What can hang from each mark
sufeg: kupi
vizi: kupi
faret: lele voto
kufo: reru
kupi: reru sufeg vizi voto
reru: kufo
voto: faret kupi

Every row comes from one small tree of marks. Brackets hold a mark, then the marks that hang from it, in alphabetical order. Every link used is in the known rows. Which tree was each row made from?
Known rows
[vizi [kupi sufeg [voto faret]]]: 1.958; 2.469; -1.102; 0.451; -0.303; -0.872; 0.678; 0.810; 1.712; 0.180; -1.174; -0.233; -0.523; -1.960; 0.253; 0.201; -0.496; 3.119; 1.658
[sufeg [kupi vizi]]: -2.679; 1.083; -0.413; -0.271; -1.446; 0.702; 1.536; 1.644; 0.471; 1.388; 1.384; -0.218; -0.453; -1.600; 0.142; 0.651; -1.542; -4.983; -0.286
[kupi reru sufeg vizi]: -1.529; 0.205; -0.657; -0.379; -0.012; 2.154; -1.523; -0.401; -0.780; 0.526; 0.863; 0.196; -0.242; -0.426; 1.981; -1.113; 1.667; 3.933; -0.024
[voto faret]: 1.361; 0.254; -0.555; 0.561; 0.761; -0.241; 2.029; -2.264; 0.825; -1.124; -1.593; 0.036; 0.875; 0.564; -3.087; 0.087; -0.617; -3.440; 0.412
[kupi sufeg vizi]: -0.810; 1.478; -1.265; -0.214; -0.369; 1.095; -0.400; -0.854; 1.122; 0.955; 0.374; 0.082; -0.642; -0.621; 1.165; -0.969; -0.047; 2.117; 0.528
[sufeg [kupi reru vizi voto]]: -3.263; 0.549; 0.107; 0.225; -1.846; 0.302; 1.271; 3.461; -1.135; 2.924; 1.713; -0.094; -0.705; -1.484; 1.528; 2.444; -0.723; -3.309; 0.814
[voto [kupi sufeg]]: 1.577; 1.006; -0.652; -1.188; -0.243; 0.951; -1.000; -3.031; 1.511; 0.726; 0.365; -0.912; 1.244; 0.454; 0.095; -4.251; 0.378; 1.917; 0.331
[faret [voto kupi]]: 1.988; -0.019; 0.211; 0.599; 0.716; -0.512; -0.307; -1.839; 0.622; -0.853; 0.395; -0.768; 0.537; 0.970; -2.060; -4.803; -0.904; -2.154; -0.282
[vizi [kupi [voto faret]]]: 1.833; 2.336; -0.632; 0.553; -0.605; -1.317; 1.678; 0.998; 1.845; 0.049; -1.114; 0.388; -0.483; -0.973; -0.513; 1.891; -0.670; -0.091; 0.967
[faret lele [voto [kupi reru sufeg vizi]]]: 1.169; -1.503; 1.151; 1.145; 2.083; -0.885; -2.556; -0.723; -0.751; -2.443; 0.467; -0.650; -0.460; 1.077; -1.066; -3.060; 0.575; 0.042; -1.254
[sufeg [kupi reru]]: -1.380; -0.241; 0.392; 0.208; -0.897; 1.321; 1.046; 2.555; -1.485; 1.584; 1.136; -0.763; 1.187; -2.223; -0.294; -1.353; -0.987; -3.361; -0.247
[vizi [kupi [reru kufo] sufeg voto]]: 1.590; 0.895; -0.431; -0.392; -0.909; 0.443; -0.731; 3.023; 0.188; 1.636; -0.485; 0.117; 0.228; -2.722; 2.982; -0.975; -0.608; 7.690; 0.456
[kufo reru]: 1.418; -0.035; 0.176; -0.502; -1.056; 0.946; 0.580; 1.134; -0.699; -0.884; -0.488; 0.050; 2.136; -1.534; -1.366; -4.685; -1.311; 3.588; -0.187
[vizi kupi]: 1.874; 2.347; -0.551; 0.055; -0.670; 0.286; 0.590; 0.966; 1.935; -0.179; -0.228; 0.363; 0.281; -1.525; -0.013; -0.854; -0.609; 0.811; -0.702
[faret voto]: 1.961; 0.039; 0.101; 2.047; 0.816; -0.706; 0.791; 0.494; -0.045; -0.301; -0.188; -0.516; 0.348; -0.533; -2.498; -3.930; -2.065; -2.523; 0.172
[faret lele [voto kupi]]: 3.049; -1.031; 1.389; 1.861; 1.815; -2.123; -0.749; -0.554; 0.284; -1.909; -0.290; -0.761; 0.410; 1.086; -3.118; -3.348; -1.317; -3.543; -1.069
[voto faret [kupi [reru kufo] vizi]]: -0.881; -1.551; -0.219; -2.803; 0.553; 1.230; -0.721; -4.995; 0.568; -2.455; -0.371; 0.696; 0.477; 3.221; -0.054; 0.795; 1.985; 0.324; -1.767
[sufeg [kupi [reru kufo] vizi [voto faret]]]: -3.101; -0.929; -0.023; -0.709; -1.249; 0.111; 1.600; 2.357; -1.117; 1.450; 0.377; 0.153; -0.518; -1.124; 1.131; 3.295; -1.368; -2.503; 0.245

Write each row's tree
0.375; -0.352; 0.205; -0.839; 1.245; -1.027; -0.077; -4.613; 1.819; -3.207; -0.759; 0.357; -0.330; 3.382; -2.389; 2.201; 1.280; -4.314; -1.287 => [voto [faret lele] [kupi vizi]]
-2.782; -0.460; 0.551; 0.750; -0.537; -0.854; 1.481; 2.707; -1.296; 0.757; 0.532; -0.099; -0.911; -0.810; -0.265; 4.154; -0.538; -5.128; 0.579 => [sufeg [kupi reru vizi [voto [faret lele]]]]
2.272; -0.652; 0.483; -0.219; 1.489; -1.284; 0.346; -4.096; 1.395; -2.742; -1.364; -0.284; 1.008; 2.553; -3.479; 0.092; 0.493; -4.173; -0.799 => [voto [faret lele] kupi]
1.540; -0.813; 1.141; 1.322; 1.616; -1.928; -1.069; -0.903; 0.652; -2.254; 0.223; -0.243; -0.678; 1.749; -2.209; -1.714; -0.655; -3.605; -1.428 => [faret lele [voto [kupi vizi]]]
-0.723; -0.709; -0.401; -2.781; -0.315; 2.170; -2.385; -2.864; 0.398; 0.131; 0.833; 0.086; 0.622; 1.219; 2.674; -2.363; 1.486; 5.211; -1.284 => [voto [kupi [reru kufo] sufeg vizi]]
-0.888; -0.735; 0.899; 1.353; -0.317; -1.091; 1.897; 3.247; -1.736; 1.237; -0.118; -0.764; 0.374; -1.602; -1.316; 2.191; -1.330; -5.029; 1.023 => [sufeg [kupi reru [voto [faret lele]]]]
-0.948; -0.405; -0.713; -2.115; 0.926; 1.518; -1.608; -5.498; 0.410; -2.616; 0.058; -0.187; 0.086; 2.479; -0.044; -0.772; 3.152; 1.492; -0.439 => [voto faret [kupi reru sufeg vizi]]
-1.427; -0.642; 0.018; -0.444; -1.283; 0.242; 0.381; 2.067; -0.698; 2.943; 0.280; 1.318; -0.458; 0.349; 2.951; 3.179; -0.499; 2.664; 0.227 => [kupi [reru kufo] vizi voto]
1.429; 1.904; -0.464; 0.408; -0.799; 0.284; -0.637; 2.637; 0.150; 1.451; 0.034; -0.157; -0.055; -2.407; 2.184; -0.805; 0.447; 5.652; 1.104 => [vizi [kupi reru sufeg voto]]
1.339; 1.442; -0.601; 0.288; -0.061; -0.046; -0.189; 1.196; 0.167; -0.237; -0.844; -0.147; -0.197; -1.801; 0.930; 0.202; 0.837; 4.602; 1.228 => [vizi [kupi reru sufeg [voto faret]]]
-1.664; 0.639; 0.002; 0.541; -1.168; 0.064; 0.466; 1.591; -0.703; 2.602; 0.906; 0.994; -0.911; 0.695; 1.952; 3.286; 0.809; 0.171; 1.054 => [kupi reru vizi voto]
1.310; -0.974; 0.899; 2.012; 0.723; -1.680; 1.300; 1.351; -1.458; 0.580; -1.353; 0.171; 0.482; 0.532; -1.668; 2.855; 0.086; -1.943; 1.264 => [kupi reru [voto [faret lele]]]
1.057; -1.607; 1.490; 1.243; 1.888; -1.252; -1.811; -0.655; -0.612; -2.483; 0.547; -0.159; -0.397; 1.884; -1.694; -1.770; 0.441; -2.513; -1.809 => [faret lele [voto [kupi reru vizi]]]
-0.917; 0.301; -0.477; -1.956; -0.192; 2.039; -2.312; -3.251; 0.418; -0.030; 1.365; -0.182; 0.298; 1.471; 1.858; -2.254; 2.530; 3.203; -0.618 => [voto [kupi reru sufeg vizi]]
-1.336; -1.070; -0.736; -0.758; -0.079; 0.360; -0.291; 0.079; -0.870; 1.040; -0.887; 0.514; -0.738; -0.105; 2.391; 2.278; 0.216; 5.285; 1.236 => [kupi [reru kufo] sufeg vizi [voto faret]]
-3.070; -0.917; 0.093; -1.227; -1.247; 1.716; 0.565; 2.374; -1.072; 1.366; 1.231; 0.144; 0.235; -1.662; 1.586; 0.593; -1.279; -1.610; -1.387 => [sufeg [kupi [reru kufo] vizi]]
-0.797; -1.854; 0.560; 0.229; 0.335; -1.210; 0.667; 1.118; -0.894; 0.161; -1.192; 1.300; -0.790; 1.230; 0.718; 5.265; -0.217; 0.369; -0.102 => [kupi [reru kufo] vizi [voto [faret lele]]]
-0.910; -0.450; -0.034; 1.042; 0.794; -0.849; -0.445; 0.474; -1.080; 0.067; -0.687; 0.214; -1.239; 0.310; 0.719; 3.373; 1.277; 1.923; 1.621 => [kupi reru sufeg vizi [voto [faret lele]]]
